Each row was made from one walk, in order. Every step used is in the known rows, and no mark comes twice. Write each row's walk.
(in the rows, 128 means zero)
Known rows:
sume -> fipa -> dumur: [111 136 157 115 147 127 129 111 117 113 130 122  92 127 105 128 168 122
 138 163 151 141 110  99 151 131 108 115  65 126 117 151 129 142  98 125
 104 122]
merop -> nikof -> megu: [ 74 155 152 143 112 114 111 110 102  98 126 141 149 141 111 110 184 119
 148 121 124 105  71  93 189 154 156 144 118 112 122 123 116 130 118 213
 152  74]
puliv -> sume: [ 97 131 138 120 131  87 131 114 137 128 131 129 113 116 139 101 148  94
 163 137 136  88 124  99 174 129 150 125  71  77 150 140  90 165 134 139
 111  73]
merop -> nikof -> fipa -> zuke -> fuzi: [ 60 151 163 180 130 118 127 112 121  99 117 137 161 174 127 140 148 148
 136  87 140 106  77 135 131 164 100 146  99 146 115 149 117 146 135 131
 179  83]
duko -> nikof -> fipa -> dumur: [ 65 165 155 146 164 136 133 114 103 129 129 115  82 119 108 153 197 130
 156 153 151 104  74  95 137 122 107 117  58 145 109 145 164 137  94 190
 148 126]
duko -> nikof: [ 66 152 142 152 126 113 125 116 124 118 151 113 144 138 123 134 182 111
 150 153 144  95  89  83 180 129 138 139  67 107 134 132 124 134 143 170
 138  76]
zokela -> satipul -> dumur: [125 145 144 130 114 113 103 106 114  89 120 122 150 148 128 155 113 117
 119 106 117  97 146  69 185 128 136 116  84  88 174 113  94 140 114  79
 101 148]
merop -> nikof -> fipa -> zuke -> puliv: [ 86 159 154 165 135 113 115 118 139  82 129 175 125 145 136 124 153 168
 157  83 166  93  81 117 131 164 110 161 121 120 112 132 130 146  94 152
 162 121]
fipa -> nikof -> megu -> sume: [106 173 164  90 156 126 147 147 122  94 150 146  75 145 106  59 156 124
 149 155 136 110  87 101 129 114 163  98  85 126 155 130 110 131 136 225
 120  74]
puliv -> sume -> kevi: [117 116 151 113 131  79 127 110 142 116 136 137 104 100 125  90 116  79
 167 140 144  95 139 107 180 119 173  97  85  96 135 152  98 161 137 132
 120  69]
merop -> nikof -> megu -> sume -> kevi: [101 143 177 108 130 127 116 121 102  58 151 131 138 139 100  67 136 123
 154 157 145 103  95 106 169 130 209  99 143 131 105 137 138 134 139 215
 153  82]
zuke -> puliv -> sume -> fipa: [148 105 154 123 125  87 156 133 180 105 113 153  96 104 144  61 134 109
 189 121 177  78 133  92 158 128 159 128  75  85 134 150  83 158 102 120
  70 110]
lepe -> merop -> nikof -> megu -> sume -> fipa: [ 76 123 171  89 130 149 129 153 101  74 142 116 165 158 125  36 185 143
 157 145 137 127  48 123 163 111 151 143 149 110  78 127 147 120 137 235
 131 118]
lepe -> merop -> nikof -> megu -> sume: [ 58 150 167 105 138 131 110 139  82  86 137 126 179 150 129  60 189 122
 157 128 120 112  64 120 178 118 155 141 153  91 107 114 145 132 153 232
 144 103]
sume -> fipa -> nikof -> megu: [124 149 155 113 134 123 154 144 133 104 139 144  72 140 103  64 178 121
 151 139 137 126  69 101 144 127 131 111  72 137 143 145 108 114 100 204
 106  69]
nikof -> megu -> sume -> fipa: [134 139 185  91 137 150 159 151 139  68 137 116  93 158 123  40 133 157
 158 178 156 105  70  96 137 120 171 118 111 126 134 149 103 122 127 197
 118 125]
nikof -> fipa -> zuke -> satipul -> zokela: [110 154 170 170 134 135 116 107 142 125  92 158 149 184 125 151 123 175
 100  78 127 104  98 123 151 154  97  93 120 120 148 146  78 146  83  55
 153 119]
nikof -> fipa: [ 91 164 165 111 151 118 119 117 125 104 127 136 119 128 125 116 150 145
 151 127 147 109  89 108 143 162 109 132 100 107 139 134 131 126  99 138
 140 108]
lepe -> merop -> nikof -> megu: [ 47 148 157 141 120 109 101 120  74 115 121 133 190 133 121  91 206 117
 149  95 112 124  60 110 203 140 133 152 138  86 105 115 129 132 127 211
 153  89]
merop -> nikof -> fipa -> dumur: [ 59 159 148 123 157 132 105  98  90 109 127 133 106 120 102 151 198 128
 150 125 140 133  85 120 149 157 108 138  98 129  90 132 178 138  81 178
 147 125]
merop -> nikof -> fipa: [ 57 154 148 117 140 125 105 109 108  88 135 137 151 132 113 120 174 129
 149 115 147 120  68 117 159 175 120 154 123 114 102 124 158 127  95 174
 146  96]
zuke -> merop -> nikof -> fipa -> dumur: [ 41 151 159 134 161 123 117 113  86  98 120 130 122 129 111 160 171 133
 132 138 142 140 121 125 160 150  89 147  95 137  58 125 157 131  96 154
 131  98]
lepe -> merop -> nikof -> fipa: [ 35 148 150 118 143 117  91 111  86 108 131 138 192 124 128 107 194 132
 151 105 127 134  60 133 173 155  91 165 139  86  85 114 175 129 103 176
 148 109]
lepe -> merop -> nikof: [ 33 141 146 130 127 104  81 102  75 117 139 129 213 131 129 117 203 110
 137 111 121 132  90 126 204 145 108 162 127  69  99 105 162 144 132 169
 131  92]
dumur -> fipa -> zuke -> puliv -> sume -> kevi: [162 112 128 143 150  83 129 109 160  84 119 153  82 120 154  93  72 122
 181  80 173  89 144 127 122 108 169 112  84 105 164 159  57 178 123  77
 115 113]
zuke -> satipul -> zokela -> fuzi: [127 138 165 195 108 110  80  84 134 142  74 169 218 172 122 157 106 152
  94  99 115  97 154  90 227 164 128  86 129  78 159 131  60 138 116  35
  88 118]
puliv -> sume -> fipa -> dumur: [121 110 137  99 144 112 150 120 138 134 118 114  58 122 121 104 164 100
 166 155 147 115 122 104 152 109 129 113  48 119 116 165 118 161 100 144
  87 109]
zuke -> fipa -> nikof -> megu -> sume -> kevi: [122 150 154  89 148 135 129 131 124  74 167 177  68  98 104  37 125  71
 155 147 152 104 135 110 124  98 161  70  82 133 144 140 110 125 137 187
 122  95]
dumur -> satipul: [109 175 167  91 131 117 104  92 111 106 157 154 153 126 131 149 136 145
 112 145 133 127 115  97 160 138 152 121 117  95 154 118  94 142 156 106
 142 110]
puliv -> sume -> fipa -> nikof: [115 120 121  90 134 105 166 144 158 125 139 138  64 124 120  62 169  95
 169 147 142 117 102 115 143 116 126 114  43 111 140 152 118 143 109 171
  71  54]
merop -> nikof -> fipa -> zuke -> puliv -> sume: [ 95 135 139 154 136 105 137 130 166  99 121 171 100 122 151 101 151 141
 188  75 160  78  92 123 129 135 130 151 105 105 115 145 113 170 100 168
 147 102]
megu -> sume -> fipa: [123 134 171  74 141 147 139 138 143  69 152 108 120 165 136  67 129 141
 145 185 164 119  98 104 129 127 145 126 103 109 132 142 130 125 137 143
  98 128]
merop -> nikof: [ 60 150 136 132 119 112  98  96 105 100 144 139 172 143 116 128 182 110
 129 134 135 123 102 107 190 166 134 155 107  94 118 117 140 136 123 159
 132  72]
satipul -> dumur -> fipa: [123 150 101 111 146 132 100 105 113  88 113 112 111 145 136 141 117  98
 131  97 130 128 118  98 139 141 146 147 100 108 178 114  83 131 120  75
 110 139]
dumur -> kevi: [ 97 154 125 103 150 125 108 117 142 100 139 123 128 114 139 132 117 124
 128 117 132 134 141 102 153 160 146 134 104  93 170 137 104 151 133 112
 130  98]
satipul -> zokela: [101 147 140 129 112 101 109  98 113 122 120 157 167 148 119 144 145 144
 115 119 127 122 126  99 198 160 123 112 107  81 174 116  88 134 114  89
 125  87]
satipul -> dumur -> fipa -> nikof -> megu: [133 161  93 109 144 125 124 129 106  95 120 130  53 140 114 103 140  88
 137  74 112 128  87  96 117 120 152 121  81 140 191 119  73 119 111 152
 108 100]
duko -> nikof -> megu -> sume -> fipa -> zuke: [111 143 168 144 133 167 178 175 153  72 158 102  79 190 134  67 158 181
 163 175 153  83  28 104 118  82 154 117  88 163 135 163  95 134 164 237
 161 116]
megu -> sume -> kevi: [119 139 179  89 152 120 116 119 124  70 161 127 128 135 117  81  99 120
 138 178 155 117 130 106 151 125 172  84 114 108 146 141 129 141 154 127
 127 107]

Which walk is each row?
[135 136 186  95 153 151 151 143 120  80 128 109  51 150 111  68 157 155
 160 184 153 120  90  92 122 100 152  96  89 143 117 156 125 129 112 199
 112 145] | nikof -> megu -> sume -> fipa -> dumur
[109 160 183 101 141 131 137 136 125  75 132 122 103 150 125  66 140 136
 157 164 142  90  89  92 143 124 173 109 112 110 153 133  95 135 145 192
 136 101] | nikof -> megu -> sume
[108 157 124 140 146 127 113 103 123  89 140 120 115 176 154 141 123 163
 134 106 144 134  95 132 130 133 111 146  91 111 170 134  80 150 132  98
 134 110] | dumur -> fipa -> zuke
[139 134 165 152 123 119 140 132 168  86 132 153 111 149 148  98 124 169
 149 117 181 103 110 101 122 125 107 135  89 115 145 154  79 148 122  98
 120 126] | sume -> fipa -> zuke -> puliv
[125 128 148 139 131  66 134 116 165 121 111 165 104  91 147  87 138  92
 187 107 166  64 148  84 162 133 161 128  75  67 143 133  81 171 124 123
  86 100] | zuke -> puliv -> sume
[ 85 127 162 156 111 134 149 154 124  67 131 132 135 179 129 105 164 177
 136 130 132 129  77 128 171 122 109 152 108 155  85 145  70 125 138 182
 147  67] | sume -> fipa -> zuke -> merop -> nikof -> megu
[124 152  96 125 139 138 109 115 121  84 132 111  99 174 150 157 104 133
 121  77 122 130 102 113 116 122 125 146  90 126 191 128  59 151 136  70
 140 137] | satipul -> dumur -> fipa -> zuke
[140 155 180  45 156 167 128 119 121  79 166 130  89 134 128 118 131 168
 116 195 151 144 115 110 106 101 158  89 106 136 118 141 135 136 147 132
 111 162] | megu -> sume -> fipa -> dumur -> satipul
[121 167 150  98 129 119  93  75  84 136 126 170 135 125 115 197 142 162
  83 124 112 143 143  99 170 132 133  82 113 100 157 112  90 146 126  80
 133 140] | fipa -> dumur -> satipul -> zokela
[ 79 137  91 144 132 136 105 125  99  60 129 111 145 194 154 175 117 131
 114  86 114 153 128 136 143 128 117 179 106 142 128 105  74 140 152  79
 134 100] | satipul -> dumur -> fipa -> zuke -> merop -> nikof
[ 58 174 165  84 163 139  82  92  57 122 141 158 163 100 120 165 193 153
 123 110 115 153  77 135 147 130 106 138 142 113  76 109 187 140 115 165
 165 147] | lepe -> merop -> nikof -> fipa -> dumur -> satipul
[ 65 159 141 140 136 136 114 122 112  95 145 136 131 162 133 139 167 165
 141 106 142 119  59 135 142 161  97 161 119 127 108 138 133 140 112 156
 181  98] | merop -> nikof -> fipa -> zuke
[121 114 138 121 124 117 158 144 162 112 136 121  85 158 152  86 145 137
 164 139 149  99  93 125 141 108 118 131  65 115 132 166  80 167 141 140
 117  83] | puliv -> sume -> fipa -> zuke
[141 165 151 127 116 127  75  71  91 143 114 187 166 142 126 209 118 193
  87 121 103 125 144  98 192 139 137  68 128  89 159 113  72 150 142  70
 122 155] | fipa -> dumur -> satipul -> zokela -> fuzi
[133 142 179 105 132 164 160 164 149  62 148 116  76 190 142  58 130 190
 154 157 150 107  54 118 112  98 146 108 110 141 146 159  78 135 143 189
 150 122] | nikof -> megu -> sume -> fipa -> zuke
[125 143 157 149 145  93 151 134 176 106 113 169  59 113 159  93 120 150
 193  86 171  64 100 113 113 123 127 128  81 104 145 157  82 174 103 130
 138 115] | nikof -> fipa -> zuke -> puliv -> sume
[117 143 151  69 153 144 154 152 137  78 173 130  85 158 114  57 151 124
 141 181 160 139  97 117 113 118 138 108  73 130 136 138 142 118 134 168
  85  94] | megu -> sume -> fipa -> nikof
[103 159 102 115 160 113 118 108 109 100 139 137  98 138 120 117 146 109
 132 116 140 153 112 123 128 148 117 130  63 112 169 121 108 121 109 125
  93  79] | dumur -> fipa -> nikof
[ 76 155 119 114 135 113 115 112 124 118 162 176 109  96 121 103 168  67
 138 117 149 124 146 107 139 127  91 125  45  98 147 119 119 134 113 129
 103  79] | zuke -> fipa -> nikof
[108 142 105 136 145 129 121 132 115  71 120 109 111 184 163 170  88 132
 110  92 122 142 138 115 125 115 110 154  92 134 165 119  40 142 149  46
 122 113] | satipul -> dumur -> fipa -> zuke -> merop
[163 124  89 142 138 104 135 125 165  98 105 138  61 137 169 117  87 109
 169  53 147  81 137 103 108 106 158 137  80 108 188 133  37 175 128  66
 107 142] | satipul -> dumur -> fipa -> zuke -> puliv -> sume
[ 90 123 178 105 128 148 155 163 122  41 128 118 139 175 126  60 153 156
 151 178 146 120  95 118 161 122 157 144 124 138  70 131 118 112 147 206
 111  79] | zuke -> merop -> nikof -> megu -> sume -> fipa
[128 169 133  87 171 143 140 139 115  74 145 126  64 159 121  55 126 132
 157 132 146 127  87 118 103 123 163 112  89 129 175 131  95 118 130 197
 106  94] | dumur -> fipa -> nikof -> megu -> sume
[ 46 146 141 162 118 116 115 125 107  82 145 135 174 171 147 162 154 147
 111 124 129 134 127 126 182 138  95 165 103 125  99 119 101 147 161 133
 146  54] | fipa -> zuke -> merop -> nikof
[ 43 147 158 131 144 114 123 125 102  79 129 139 160 142 122 136 165 141
 136 131 140 132 103 127 173 166 101 165 116 119  75 115 139 120 113 148
 134  77] | zuke -> merop -> nikof -> fipa
[124 147 106  94 141 135 107 131 137  92 119 111 111 119 136 152 105  96
 120  91 113 135 152  87 137 144 157 129 112 108 193 123  95 153 138  80
 136 126] | satipul -> dumur -> kevi
[105 190 175  85 166 131 109  95  97 112 141 159  94 100 116 169 149 160
 123 138 134 132  95 107 117 134 123 107 108 130 135 131 132 139 107 121
 160 150] | nikof -> fipa -> dumur -> satipul
[137 134 116 153 143  89 136 114 167 101 116 144  79 140 170 103  97 143
 181  77 170  82 134 119 116 119 148 142  79  90 178 142  49 171 124 100
 103 114] | dumur -> fipa -> zuke -> puliv -> sume
[ 67 165 150 161 141 142 144 139 129 104 150 115 103 157 140 139 170 172
 156 125 149  94  44 114 130 120  99 141  70 143 130 150 126 139 130 182
 182  99] | duko -> nikof -> fipa -> zuke
[125 141 129 174 134 132  99  87 130 119  89 145 164 200 139 159 101 162
  89  63 125 128 126 131 151 158 114 112 110 114 178 136  48 138 108  23
 121 118] | dumur -> fipa -> zuke -> satipul -> zokela
[142 156 146  80 174 129 133 131 112  57 153 134  60 142 104  45  99 124
 151 143 147 133  97 129 105 118 193  78  96 146 161 140 110 117 132 183
 115  98] | dumur -> fipa -> nikof -> megu -> sume -> kevi
[148 136 127 209 123 134  81  85 132 118  78 152 196 218 150 174  77 189
  84  57 116 114 135 126 175 155 114 100 128 101 189 139  29 142 121  11
 107 135] | dumur -> fipa -> zuke -> satipul -> zokela -> fuzi
[113 146 151 146 130 132 101 107 131 120  93 127 149 156 116 144 122  64
 107  99 124  98 147  74 162 138 149 113 102 115 152 129  94 145 119  56
 104 121] | zuke -> satipul -> dumur
[118 161 130 104 121 129  79  65  92 130 136 203 140  95 125 184 139 124
  92 104 126 133 178 108 154 126 111  89  96  87 147 107  93 142 110  60
 136 154] | zuke -> fipa -> dumur -> satipul -> zokela
[105 167 149  96 140 134  91  74  98 118 149 180 111  82 131 168 147 104
 111 131 140 124 163 103 137 116 113 111  77 107 133 117 107 151 127  92
 137 150] | zuke -> fipa -> dumur -> satipul
[127 133 146 160 127  77 140 124 172 117 123 166  92 125 159 107 122 129
 178  99 158  69 141 104 144 111 144 131  74  88 160 148  62 187 134 114
 119 100] | fipa -> zuke -> puliv -> sume
